What can hang from each mark
j954: j790
j504: j764
j81: j447 j790
j447: j25 j73
j73: j504
j790: j25 j73 j876 j954
j25: j447 j790
j876: j447
j764: j504 j790
j775: j790

Every row comes from one small tree of marks. Brackets hold a mark, then the marks that hang from it, in the order of their numbers. Every link used is in the known rows. Which tree was each row made from?
Known rows
(j81 j447 (j790 j73 j876)): [ 30   5 -41  15 -35  11 -32  21   2   9 -44 -24  13 -63 109  15  16 -20
   6   0 -41  64   8  13]
(j504 (j764 (j790 j73 j876 j954))): [ 21 -18  21 -22  -8 -33 -47  -8   8  15   2 -15  33 -21  29  36  -1   5
 -44 -21   9 -24  45  27]
(j775 (j790 j954)): [  4  20   5 -34   5 -43 -10 -17 -62  -5  10  -8 -17 -31 -17  34  41   0
 -30   6 -24  -3  35  10]
(j764 j504 (j790 j73 j954)): [-16 -28  77 -26  29 -65  24  24 -19  15  21   7   7 -62  22  45 -52  10
 -44 -24  -1  31  17  31]
(j25 j790): [  0  16  12   3  -7 -34 -17 -16 -18  15  -8  -8 -25  -5 -21   1  17  -2
   6 -19  -3  10  33   7]
(j775 (j790 (j876 j447) j954)): [ 26  23  -9 -34  -1 -37 -18 -37 -49  17 -21 -15 -11 -43  -1  24  62   6
 -36  -8 -47   0  47  26]
(j447 (j25 (j790 j876)) (j73 j504)): [ 27  25 -17  -1 -15 -66  17  18  28  49 -28 -22 -43  12  -8 -42  52  35
 -34 -24 -40  30  22  39]
(j73 (j504 (j764 j790))): [  6 -14  -9   3   0   3 -40 -38  21  21  -2  -8  -2  31  29  -7   6 -12
   9  -7   0 -38  25 -13]
(j790 (j25 j447) j73 j876): [ 24  36 -18  10  52 -75  -3  18  17 -25 -70 -31  10 -36  69 -17  49 -30
 -59 -47 -39  39  86  67]
(j504 j764): [  8 -15  -6 -23 -26   6 -35 -16  26   8  16 -19  16   6   9   9  12   9
  -2  10  16 -29   5  19]
(j25 (j447 (j73 j504))): [  4  35 -38 -17  11   8  13  -5  50   2 -20 -19  -8 -18  20 -31   9  -4
   2 -24 -35  25  11  21]
(j504 (j764 (j790 (j25 j447) j73))): [  0 -12  37 -19  -2 -39 -39  -4  24   5   7 -19  13 -17  49  14   5 -19
 -30 -17  16 -16  35  29]
(j73 j504): [  9   3 -33  16  15   5  -9 -26  14   4 -20  -6 -14  31  17 -23  14 -14
  15  -2 -20 -15  24 -15]
(j775 (j790 j73 j876)): [  8  20  10 -14  17 -62  -9  -2 -48   9 -12 -22   4 -38   0  -6  54  16
 -31 -27 -25  14  52  37]
(j764 j790): [-17 -14  58   6   4 -13 -12   1 -20  21  14  24   1 -12  12  17 -33  -6
 -12 -23  19  -4  -2 -23]
(j775 (j790 j25 j73 j876 j954)): [  24   27    7  -21   33 -102  -16    5  -61  -19  -29  -27   -5  -46
   22   30   73  -16  -73  -24  -41   14   94   54]
(j81 j790): [  7 -26 -10  -3 -30  -5 -38   2   2  -1  -6  18   7 -33  45  22  -4  -8
  19   9 -24  28 -27 -22]
(j504 (j764 (j790 j73 j876))): [ 10 -21  30 -13 -12 -25 -46  -7  14  24   6 -14  31 -13  29  15  -3  11
 -29 -26  18 -23  29  24]
(j954 (j790 j25)): [  7  16  31   0  26 -66   1  -6 -42   6  -9 -23 -24  -1  16  18  46 -16
 -16 -12  -3  21  41  11]
(j790 j73): [  9  -6  10   4  15 -42   6  30  18  -8  -5 -22  12 -20  21 -13   3  -8
 -14 -13  -7  14  35  30]
(j25 (j790 j876)): [ 12  25  -4   9  -1 -35 -24 -23 -26  22 -31  -8 -12  -8 -18  -1  27  13
 -10 -38 -12  15  46  15]
(j790 (j73 j504) j876 j954): [ 56  15 -54   7  42 -58 -15   2   4 -11 -63 -29  21 -18  38  15  30  -9
 -58 -31 -52   7 102  38]
(j876 j447): [ 20  -8   2  -8 -25  13   0 -28  40  28 -14 -15 -14 -20  29 -19  21 -15
  20   6 -28  -7  -2  11]
(j504 (j764 (j790 j954))): [  8 -22  26 -28 -19 -11 -45 -17   5  14  21  -5  17 -10  16  44 -11   0
 -28  -3  20 -35  18   6]
(j790 (j73 j504) j954): [ 37   3 -33  -2  34 -55  -5  10  13 -23 -28 -29   3 -14  34  17  14 -30
 -36  -5 -38   1  83  25]
(j775 j790): [-11  15  17 -21   0 -31  -6 -17 -52   7  15  -6 -18 -20 -17   4  40   8
  -7   0 -11   0  13   7]

Which tree is each row?
[ 14 -11 -15  -3   2  -3 -41 -38  17  15  -5  -9  -2  25  30   8   7 -16
  -3  -3  -6 -38  36 -10]	(j73 (j504 (j764 (j790 j954))))
[ 16  19   6 -18  34 -98 -14  -2 -47 -24 -15 -28 -24 -28  29  20  69 -37
 -52  -7 -41   3  92  37]	(j775 (j790 j25 (j73 j504) j954))
[ 12  -8 -10   8   8 -11 -44 -37  16  17 -19  -9   0  29  42  -6  20 -16
  -7 -16  -6 -34  42  -1]	(j73 (j504 (j764 (j790 j25 j876))))
[ 19 -25  -8  14  -1 -61 -41  19  18 -21 -29  -2  -1 -30  91   6  24 -44
  -1  -4 -43  33  29   4]	(j81 (j790 j25 (j73 j504)))
[  7  17   7   2  -3 -75  16  14   2  24 -19 -16 -49   1  -2 -21  42  12
 -30   7 -16  27  19  24]	(j447 (j25 (j790 j73)))
[ 43   5 -13   6   4 -51   7   7  40  32 -54 -34   2 -32  45 -36  49  10
 -34 -21 -45  22  42  54]	(j790 j73 (j876 (j447 j25)))
[ 29  -5   8 -21 -42 -18  27   8  65  49  -9 -24 -31 -23  23 -38  37   9
  -7   9 -40  13 -20  38]	(j876 (j447 j25 j73))
[ 18  14  22  12  45 -93   1   2 -22   2 -23 -43 -22  -1  41  -2  55 -29
 -18 -22 -18  24  78  24]	(j954 (j790 j25 (j73 j504)))
[-24 -17  81  -6  31 -52  14   7 -31  26  -3  21   1 -38  32  26 -26  15
 -44 -42   3  32   4  30]	(j764 j504 (j790 j25 j876))
[ 20  -8 -13 -16 -21  -8  -8  13  51  18  13 -27  10   5   7 -22   9  13
  -2 -20 -13  -8  14  29]	(j447 (j73 (j504 j764)))
[ 34 -22 -19  -7 -44  -5 -41  -3  26  24 -30   7  18 -53  59   7  15   5
  10 -13 -50  36 -16   2]	(j81 (j790 (j876 (j447 j73))))
[ 49   8 -36  17  15 -46   2 -10  49  35 -68 -38  -8  -9  59 -51  59   0
 -23 -22 -59  12  58  44]	(j790 (j73 j504) (j876 (j447 j25)))
[ 15  23  -3   7   1 -75  11  11  -2  31 -36 -16 -39  -1   0 -23  50  22
 -40  -6 -23  30  28  32]	(j447 (j25 (j790 j73 j876)))
[ 14  11  38   3  36 -95   6  14 -29  -2 -13 -39 -16 -15  32  10  48 -20
 -27 -22  -9  31  67  31]	(j954 (j790 j25 j73))
[-22 -25  72 -29  19 -35  20   3 -31  20  25  22  -2 -47   8  54 -54  16
 -34 -16   4  22  -7  11]	(j764 j504 (j790 j954))
[ 20   0  49   8  37 -86 -20  23 -28  -5 -31   5  14 -38  51  44  -1 -29
 -79 -47 -11  10  79  24]	(j764 (j790 j25 j73 j876 j954))
[ 37   5 -13  -7 -18   0  -4  -8  32  37 -35 -17  15 -27  18 -21  28  20
 -14 -33 -35  11  17  36]	(j790 (j876 (j447 j73)))
[ 36  18  24   4  30 -90  -1  -5 -16  20 -45 -47  -9 -29  48  -1  69 -14
 -31 -35 -33  33  79  46]	(j954 (j790 j25 j73 (j876 j447)))
[ 44   0 -20  -7  36 -94 -26  12  21 -41 -35 -42  -4  -7  71  28  46 -59
 -64  -6 -37 -10 114  53]	(j790 j25 (j73 (j504 j764)) j954)
[ 18   2 -12   0 -55   3 -22  43  13  -1 -15 -19  -9 -58 107  23  16 -39
   4   7 -36  65 -13  19]	(j81 (j447 j73) (j790 j25))
[ -4  14  36 -14  22 -89  -6  11 -44 -15   2 -24 -19 -33  20   0  61 -23
 -34 -13 -20  13  59  41]	(j775 (j790 j25 j73))
[ 41  11  -8   6   2 -40 -10  -6  32  16 -57 -22  -5 -14  57 -20  59 -21
 -33 -37 -48   9  54  51]	(j790 j25 (j876 (j447 (j73 j504))))
[ 20   8  20   3  35 -91  -9  -3 -14   4 -18 -49 -17   2  43   1  60 -25
 -19 -19 -14  13  80  30]	(j954 (j790 j25 (j73 (j504 j764))))
[ 20  40   6  -7  34 -64   3  -8 -27  13 -39 -31 -10 -19  24   6  58   0
 -34 -40 -25  43  54  35]	(j954 (j790 (j25 (j447 j73)) j876))
[ 33  -3  -9 -13 -34 -15  23  -4  72  52 -19 -28 -40  -8  32 -49  44   3
   1   7 -50   7  -9  30]	(j876 (j447 j25 (j73 j504)))
[ 20 -11 -17   4  13 -36 -17   2  39  -1 -12 -37  10   3  38 -24  19 -14
  -4 -10 -13 -11  53  27]	(j790 (j73 (j504 j764)))
[ 17  -1 -23  -5 -67  32 -19  34  17  14  -3 -18   0 -60  84  18  -2 -15
  21  10 -32  62 -34   5]	(j81 (j447 j73) j790)
[ 21   4   5  -8 -32 -24   8 -27  35  48 -26 -18 -54 -12  21 -30  51  -4
   4  15 -37   8  -2  19]	(j876 (j447 (j25 j790)))
[ -6 -16  49  19  22 -41 -10   9  -1  17   0   5   3 -10  36  -2 -24 -20
 -14 -33   5  -2  34 -10]	(j764 (j790 (j73 j504)))
[ 23  19   8 -25 -26 -76  25  39  16  30  -3 -19 -42 -15 -23  -4  35  28
 -51  -7 -28  34  12  45]	(j447 (j25 (j790 j954)) j73)
[ 40   1 -10   6   7 -36  -4   2  36  23 -49 -33  21 -38  46 -28  34   2
 -22 -34 -40  17  53  50]	(j790 j73 (j876 j447))
[ 55  13 -38 -16  -1  -9 -16 -29   4  13 -53 -13   9 -33  23  30  32  -1
 -42 -12 -51   0  50  28]	(j790 (j876 j447) j954)
